Each row comes from the steps of one walk. Every step used is in the known rows, and no mark comes twice. Write the walk behind each row, first mark first.
Known rows
r -> y -> h -> j: [ 24   0   6  15  -5   6  -2 -28   1 -17 -16 -15  -8 -11  13 -17   4   4
 -16  13  -3 -11  15 -11 -10 -10  21   9  -9  -3 -18  18 -13  -5   5  42
  -1   7 -14  24 -17]
r -> y -> h -> e: [ 28   4   2   9 -10   3  -5 -30  -1 -18 -14 -16  -1 -16  10 -24   4   0
 -15  16   1 -19  16 -12 -12 -11  19   7 -17  -4 -16  21 -16   2   4  32
   2   9 -16  22 -18]
v -> b -> j: [ 29  10   4   8   6   9   7  16  -9 -23   4  -3  -9  21  19  -7   1  19
  -8 -12 -13 -14  15 -41  25   5  23   1   3 -10 -25  20 -12  10   8  14
  13   6 -21  21 -22]
b -> v -> h -> e: [ 33  18  -3   3 -36  -2 -21 -17 -25 -31  -6  -6 -13  12   6 -13   6   1
  -7   0  19 -28  11  -3  14 -20  27   1 -23 -19  -4  16 -25  19  -1   3
  15   7 -17  11 -27]
e -> b -> v: [ 36  10  16  13  -6   0  -9   2  -9 -22  10  -2 -15  15  23  -5   8  20
 -11 -20   5 -31  15 -24  -4   6  21   8  -5 -10 -10  13 -18   9   7  14
   8  12 -25   8 -30]
b -> v -> h: [ 35  17  -2   8 -23  -2 -11 -14 -25 -29  -5  -7 -18  18   5 -10   5  -1
  -5  -5  16 -21  12   5  10 -21  27   6 -20 -20  -9  16 -23  16  -2   4
  12   3 -19   9 -28]
b -> v: [ 33   9   8   9 -22  -2  -8  -7 -18 -24   5   1 -12  17  15 -19   9  -5
   2 -14  21 -23  11   0  -2 -19  24  12 -14 -23 -13  13 -15  17  -1   1
   3  10 -16  12 -27]
v -> b -> e: [ 29  12  -4   7   0   5   7  12  -9 -25  -1 -15 -10  23  22 -12   2  11
 -13   5  -3 -13  18 -43  16   1  14   3 -12 -16 -13  26 -24  12   4   1
  10   1 -24  17 -22]
y -> h -> v -> b: [ 20   8  -5   7  -9  -2 -12 -25  -9 -20 -17 -16 -14   7   4  -6  11  17
 -10   9  -1 -20   2 -13  -4  -3  17   0 -11   0   2  16 -32   9   4  21
  10   5 -22  15 -16]
e -> h -> v: [  2  19   2  16 -29 -15 -23 -21 -16 -21  -5   0  -3   8  12  12   3  30
 -10  -3  -7 -20  21   4 -13   0  27   2 -12  -9 -10  11 -19  10  15   9
  -3   4 -13   8 -23]
b -> y: [ 26  12  14   9  -8  -2  -1  -5  -9 -26   6   0  -2  11   9  -7  -7  -7
   5 -14   6  -4  21 -13   0  -9  25  22  -7 -25 -27  22  -8  12  -4  13
   4  10 -15  27 -37]
j -> h -> e -> b -> y -> r: [ 31  17   4  11 -14   3 -28  -9  -3 -26 -20  -6  -8  -2  20 -11   3  23
  -8   1  24 -23  12 -34 -13   9  16   9 -15 -11 -21  10 -30  21  -5  28
   7  12 -16   9 -32]
v -> b -> y -> h: [ 29  13   2   7   9   6   8  -2  -6 -30  -3 -18  -6  14   2  -2  -1  10
  -9  -2  -7 -10  19 -35  14   6  21   5  -4 -11 -18  28 -17   8   1  28
  12   5 -33  23 -27]
j -> h -> y -> r: [ 21  13   0  19  -5   2 -27 -12  -7 -25 -22 -14 -10  -5  21  -9   3  18
   1   2  17  -5  15 -11 -13  -5  19  17 -12 -26 -22  10 -32  24  -9  36
  -1   4  -5   5 -24]
r -> y -> b -> j -> h: [ 36   9   6  19   2  13  14  -8  -2 -30 -10  -9  -9 -12  23 -30   0   0
 -12   2   5  -6  20 -24  -6  -1  15  19  -5  -7 -25  17 -13   0  -1  43
   1   8 -26  24 -27]
e -> b: [ 32   8  15  16   2  -3  -8   9  -2 -12   4  -3 -12  10  20  -3   1  24
 -13 -18 -14 -24  20 -32  -1  10  17   8  -2  -4 -11  12 -17   3  12  12
   7   6 -16   4 -27]
h -> y -> b -> j: [ 17   9   8  10 -11   4 -19  -5 -10 -31   1  -9  -5  -7  31 -14  -2  10
  -2  -9 -11  -4  25 -35   9   1  18  18   8 -25 -10  15 -23  17  -4  48
  12   6  -7  28 -23]
j -> h -> y: [ 22  15  -1  12  -9   4 -22 -14 -11 -23 -24 -13 -12  -3  21  -9  -2  24
   2  -2  16  -2  19  -7 -12  -5  18  13  -9 -18 -27  13 -25  20  -6  25
   6   5  -4   7 -23]
h -> v -> b -> y -> r: [ 15  13   8  11 -29  -3  -3 -11 -14 -32   2  -9  -4  14  11   0   8   9
  -6   3   0 -16  12 -15  19  -2  27   4  -5 -20   4  14 -24  14   7   6
   9  12 -22  18 -24]
y -> b -> e -> h: [ 27  16  -3  16  -3  -2  -9   2  -8 -30  -1 -11 -12   8  26 -20   0   6
 -14   3   3 -11  18 -46 -12   8   2  22 -15 -16  -5  18 -34  12  -3  35
   0  -3 -27  21 -31]
r -> y -> b -> v: [ 35   8   7  17 -10   7  16 -12  -6 -31  -2 -14  -7 -10  14 -33   5 -10
 -14   3   7 -15  22 -15  -6  -9  16  19  -9 -13  -8  18 -12  -2  -1  35
  -2  10 -29  19 -26]
r -> y: [ 30   3  10  16  -7   2  12 -11  -3 -17  -5  -9  -2  -6  13 -23   0  -2
 -10   3  -3 -11  25   0  -5 -15  22  13 -10 -12 -23  18  -5  -3   7  12
  -3   9 -11  13 -21]
e -> h: [ 13  17   1  18  -9 -14 -18  -7 -13 -16  -3  -1  -2  10   9   7  -2  25
 -10 -10 -12 -19  26  -7 -16   1  24   6 -12  -9 -22  14 -16   8  11  18
  -8  -1 -13   5 -26]
b -> e -> h: [ 16  18  -3  13 -10  -7 -19  -7 -10 -25  -2  -3  -9  19  32  -5   0  10
  -9   4  12 -12  20 -22 -20  -5  15  15 -26 -20 -28  25 -28  21   3   8
   0  -2 -17  24 -30]
j -> h -> e: [ 29  14  -4   7 -22   1 -24  -9  -9 -19 -25  -6  -9   0  16 -20   2  21
  -3   1  24 -17  10 -21 -11  -2  13   6 -19  -8 -22  10 -24  18  -2  10
   6   8  -4   4 -25]
h -> e -> b -> y -> r: [ 25  11  13   5 -26  -5 -29  -5  -3 -25   7  -2   4   1  19 -10   2  13
 -13  -3   0 -34  17 -49   7   9  21   8  -9 -17  -7  14 -23  19   5  23
  10  16 -13  18 -31]
j -> h -> v -> b -> e: [ 23  19  -7  12 -19   5  -9 -15 -12 -28 -25 -12 -18  12  22  -8   6  27
  -5   8  27  -8   9 -12  -6   0  14   4 -17  -8 -15  14 -32  17   0   4
  11   6 -19  10 -24]
v -> b: [ 30   9   0  10   1   2  10  14  -8 -19   0 -13  -6  16   7  -8   1  16
 -12  -6 -18 -17  19 -33  21   2  19   0  -2 -10  -8  17 -14   4   8   5
   7   3 -19   5 -18]
e -> h -> y -> b -> j: [  6  20   3  16 -10  -6 -27 -14 -14 -31  -1  -7   0  -3  22   7  -4  31
 -12  -9 -17 -11  33 -25 -10   9  23  11   0 -16 -18  16 -22  17   5  51
   1   1 -16  20 -26]

Write each row's walk
[ 16  14   8   7 -33  -1   1 -13 -15 -31   1  -8  -5  14  12   0   4  16
  -7   1  -1 -13  15 -13  19  -4  26   1  -3 -14   0  17 -18   8   9  -2
  14  13 -21  20 -23]	h -> v -> b -> y
[ 25   5  -4   2 -13  -5 -30 -21  -5 -13 -15 -11  -6  -2   7 -20   7   7
  -8   8   5 -29   6 -27 -10  -4  12   4 -18  -2  -8  16 -30  14   0  27
   9   6  -8  18 -19]	y -> h -> e
[ 29  13   7  13   5   2   7   8  -6 -33   4 -14  -1  16   5  -3   1   3
  -9  -2  -9 -14  20 -36  21   3  25  11  -4 -24 -13  22 -18  12  -1  26
   5   6 -30  18 -29]	v -> b -> y -> r
[ 32  18  -6   6 -22  -5 -24 -10 -13 -23 -10 -13 -10   5   2  -2  -4  22
 -19   5 -13 -27  20 -25  21   0  22  -6 -18  -5  -2  15 -30  10   7  10
  21   0 -12   5 -24]	v -> h -> e -> b
[ 31  12  16  14  10   2 -11  -7   0 -24   2  -7 -11   6  15   4   0  18
 -10 -14  -2 -19  19 -33 -11  13  20  14  -2  -6 -19  21 -19   9   3  37
  11   9 -31  22 -37]	e -> b -> y -> h
[ 30  10   7  18  -9  12  10 -15  -4 -31 -10 -10 -10 -14  24 -28   3   4
 -12   5   7  -6  18 -19  -6  -1  17  18  -4  -6 -20  15 -14   2   1  39
   3  11 -26  26 -27]	r -> y -> b -> j -> h -> v
[  9  20  -1  10 -15  -5 -27 -15 -12 -28  -1  -8  -5  12  37  -1  -2  13
  -9   6   8  -7  26 -22 -16  -3  19  13 -21 -27 -25  26 -31  24   1  19
   3   0 -13  28 -28]	b -> e -> h -> y
[ 31  12   7  13   0  10 -13   1 -12 -20 -12  11 -18  10  33 -14   0  17
   6 -17  20  -7   6 -18  -6  -2  21  16  -7 -11 -47  15 -16  19  -2  19
   9   7  -8  25 -31]	b -> j -> h
[ 32   8  20  14   6   4 -10  11  -3 -16   8   7 -15  13  34  -2   2  27
  -9 -23  -8 -21  15 -38   3  14  21  10   4  -4 -26  14 -14   9  10  22
  13   9 -18  20 -31]	e -> b -> j
[ 24  20  -1  12 -18   5  -7 -16 -13 -30 -24 -11 -15  10  13  -4   3  27
  -2   2  24  -6  11  -7  -4   0  20   6 -13  -8 -17  14 -25  14   1   9
  10   9 -22  10 -27]	j -> h -> v -> b -> y
[ 36  12   2  16   5   9  -4   8  -6 -28  -8   0 -20   3  24 -27   0  10
  -4 -11   8  -7  10 -44  -1   9   6  23  -2  -7 -19  10 -26  10  -7  43
   6   4 -21  23 -32]	y -> b -> j -> h
[ 12   5   9  16 -14  -6 -28  -8 -10 -23   1 -12   2  -5  23  -8   5   0
   0   1 -10 -12  22 -17   7 -12  26  17  -3 -40  -6  12 -29  23  -5  38
  -2   6   3  12 -18]	h -> y -> r
[ 34   7   7  14   0   6  -1  12  -8 -26   2   2 -15   4  23 -27   1   2
  -4 -14  -4 -12  11 -46   8   6   8  23   2 -10 -13  11 -22   8  -3  39
   6   3 -18  25 -30]	y -> b -> j
[ 27   9  17  13   4   3 -16  -9   1 -24   1  -6 -12   6  19   6  -1  24
 -12 -13  -5 -19  17 -39  -6  16  20  13   1  -5 -17  19 -19   6   5  43
  11   9 -26  24 -35]	e -> b -> y -> h -> j
[ 40  16  -4  13 -11   1  -3  -3 -17 -35  -3 -14 -18   7   6 -24   5  -3
 -11  -4   5 -18  13 -27   8  -4  10  17 -10 -15   7  11 -30   8  -8  32
   7   1 -29  11 -29]	y -> b -> v -> h
[ 35   6   7  19  -3   5  17  -7  -2 -24  -5 -16  -3 -11  13 -31   0  -4
 -15   5  -7  -9  26 -20  -4  -5  13  19  -6  -9 -10  16 -12  -6   1  33
  -4   7 -22  16 -23]	r -> y -> b
[ 24  17  -5  13 -18   4  -9 -12 -13 -24 -26 -11 -17   9  15  -6   6  31
  -5   3  19  -9   8  -7  -3  -1  16   1 -12  -4 -13  10 -27  13   3   4
   8   8 -17   3 -21]	j -> h -> v -> b
[ 24   6   2  13  -8   5   8 -31  -4 -23 -15 -20  -7  -9   8 -15   8   7
 -16  19  -2 -14  16  -2  -6  -9  21   5 -12  -1 -11  21 -18  -1   7  29
   3   9 -26  20 -16]	r -> y -> h -> v -> b
[ 22  12   8  13  -2  10 -25  -6 -11 -26 -11   6 -14   2  37  -9   2  17
   6 -10  17  -5   8 -21  -2  -2  25  17  -3 -22 -42  13 -22  28  -6  39
   9   8  -7  27 -29]	b -> j -> h -> y -> r
[ 29   8   1   2 -11  -1 -32 -23  -5 -19 -10 -11 -10   0  11 -14  12  15
 -13   4   9 -36   5 -32 -12   3  15   2 -16   1  -4  18 -33  15   1  34
  14   9 -20  19 -23]	y -> h -> e -> b -> v
[ 33   9   4  17  -2   7  14  -9  -2 -29  -4 -17  -7  -8  24 -33   1  -9
 -16  12   4  -6  23 -27  -7  -7  11  22 -12 -14 -13  22 -18   1  -1  32
  -1   6 -25  25 -26]	r -> y -> b -> e
[ 25  10   4  19  -9   7   4 -15  -2 -31  -6 -15  -6  -8  26 -23   0   2
 -22  13  -1  -8  26 -33 -10   0  13  17  -9 -11 -13  20 -18  -1   3  43
  -3   4 -25  28 -26]	r -> y -> b -> e -> h -> j
[ 31   6   6   9 -10   6  -6 -31  -1 -24 -10 -17  -4 -13  14 -21   9   5
 -17  12   8 -27  16 -13 -14  -6  21   5 -16  -2 -14  21 -18   4   5  38
   4  13 -26  23 -21]	r -> y -> h -> e -> b -> v
[ 30   5   6  10  -6   5  -5 -28   1 -19 -12 -18  -2 -16  12 -20   6   7
 -18  14  -2 -24  19 -17 -14  -4  19   5 -13   1 -16  22 -18   2   6  37
   5  11 -21  22 -20]	r -> y -> h -> e -> b
[ 23  10  -5  13 -22  -2 -19 -12 -16 -19 -18 -10 -17  11   4   2  -7  15
 -16   5 -17  -9  13 -17  25 -11  25   0 -10 -10  -8  11 -23   2   7  16
  13  -6  -1   9 -20]	v -> h -> j
[  2  18   3  21 -12 -13 -33 -15 -12 -25  -2  -9   3  -1  15  12   0  24
 -10  -2 -17 -17  29 -11 -13   2  29  10  -9 -27 -16  14 -26  20   4  45
  -8   0 -10  11 -23]	e -> h -> y -> r
[ 20   6  11   8  -5   3 -16 -22  -4 -28  -7  -5  -7   5  11  -1  -2  -1
   0  -3   7  -5  12 -23  -6  -4  23  18  -6 -15 -24  22 -17  10  -4  42
   7   9 -16  36 -34]	b -> y -> h -> j
[  3  19   2  15 -16 -11 -29 -18 -14 -24  -2  -8   3   0  15  13  -5  32
  -9  -7 -17 -12  34  -7 -14   1  29   6  -6 -18 -20  16 -17  15   9  34
  -2   2  -8  12 -23]	e -> h -> y
[ 29   5   8   9  -4   8  -7 -25   1 -21 -11 -11  -4 -14  19 -19   6   9
 -16  10   1 -22  16 -22 -12  -2  21   7 -12   1 -22  23 -17   4   6  41
   8  11 -23  29 -22]	r -> y -> h -> e -> b -> j
[ 28  12  16  19   8   8 -22   3  -4 -23  -2   1 -16   3  38   1   3  33
  -8 -16   1 -18  12 -39  -3  18  22  12   1 -12 -28  13 -25  20   2  42
  11  10 -20  20 -31]	e -> b -> j -> h -> y -> r
[ 20   7  -2  10 -14  -6 -20 -30  -9 -16 -17 -10 -15   4   6 -10  12  10
  -4   8   6 -20   1  -2 -13 -10  16   6 -14  -1  -1  13 -33  10   2  19
   7   5 -13  17 -18]	y -> h -> v
[ 25  12   7   1 -10  -2 -19 -24  -6 -29  -4  -6  -2   1   7  -9  -2  -4
   0   0  14 -15  16 -23  -7  -5  21  15 -13 -16 -23  25 -19  17  -6  34
  10  11 -20  35 -35]	b -> y -> h -> e
[ 30  17 -10   4 -28  -8 -23 -13 -17 -22 -15 -12  -7   5  -4  -7  -6  10
 -14   9  -9 -21  18 -17  23 -11  22  -3 -20 -10  -4  15 -28  12   5   3
  17  -3  -4   6 -21]	v -> h -> e
[ 22  18  -7   9  -1   1   1   6 -10 -29  -1 -15  -7  22  22  -1   0  22
 -18   4  -7 -13  23 -41   6   7  16   1 -13 -14 -18  27 -25  14   8  11
   6  -1 -30  17 -24]	v -> b -> e -> h
[  4  22   1  15 -23  -8 -15 -16 -17 -28  -3  -1  -4  13  16  17   4  37
 -14  -5 -13 -20  21 -10  -2   8  29  -4  -7  -5 -14  14 -19  12  17  18
   4   5 -23  16 -23]	e -> h -> v -> b -> j
[ 31  19  -3   9 -20  -6 -27 -13 -12 -30 -10 -14  -7   3   1   1  -4  13
 -18   8  -8 -26  19 -30  20  -1  24   1 -18 -16  -2  16 -33  16   3  22
  18   1 -17  10 -29]	v -> h -> e -> b -> y -> r
[ 33  13  11  14 -12   2 -17  -6 -13 -26   1  -6 -18  14  20   3   5  25
 -17 -12  -1 -28  14 -25   8   6  25   0  -6  -7  -4  13 -22   6  10  23
  15   7 -25   9 -29]	e -> b -> v -> h -> j
[ 32  13   3  14  -5   9  -6   1  -9 -32 -10  -1 -20   0  27 -24   3  11
  -3  -9  10  -8   7 -39  -1   9   7  20  -2  -8 -13   9 -27  12  -5  37
   9   5 -21  23 -31]	y -> b -> j -> h -> v
[ 29  12   3  19  -3   5  10 -13  -2 -31  -6 -17  -5  -8  23 -25   0  -1
 -19  12   2  -8  27 -26 -14  -1  12  19 -14 -11 -16  23 -19   1   2  38
  -4   3 -29  24 -27]	r -> y -> b -> e -> h
[ 30  12  20  15   3   0  -6   2  -2 -24   9  -2  -8  10  19   3  -3  19
 -10 -19  -5 -18  24 -31  -2  12  21  15  -1 -10 -18  18 -13   7   5  21
  10  10 -24  18 -37]	e -> b -> y
[ 17  11   5   9 -32  -3  -2  -8 -15 -23  -3  -9  -7  14  11  -4   8  19
  -9   2  -8 -19  13 -11  18  -5  23  -4  -3  -9   7  12 -21   7  13  -9
  10  10 -14  10 -17]	h -> v -> b
[ 28  14   0   3   1   5   1  -6  -6 -32  -3 -18  -3  10   2  -2   0  11
 -11   1  -5 -16  19 -41  15   8  21   2  -6 -11 -15  27 -19  10   1  30
  15   7 -31  25 -27]	v -> b -> y -> h -> e
[ 38  12   2  17  -9   8  14 -16  -9 -34  -7 -18  -9  -9   8 -28   3  -7
 -17   7   4 -12  23 -11   0 -11  18  16 -12 -12  -7  18 -16  -3   0  37
   2   7 -31  17 -25]	r -> y -> b -> v -> h
[ 31  19  -4   5 -20  -2 -26 -10 -14 -25  -9  -8 -11   6   8  -1  -4  23
 -18   2  -9 -25  17 -30  23   0  23  -5 -15  -5 -10  15 -28  13   8  15
  23   0 -12  13 -25]	v -> h -> e -> b -> j
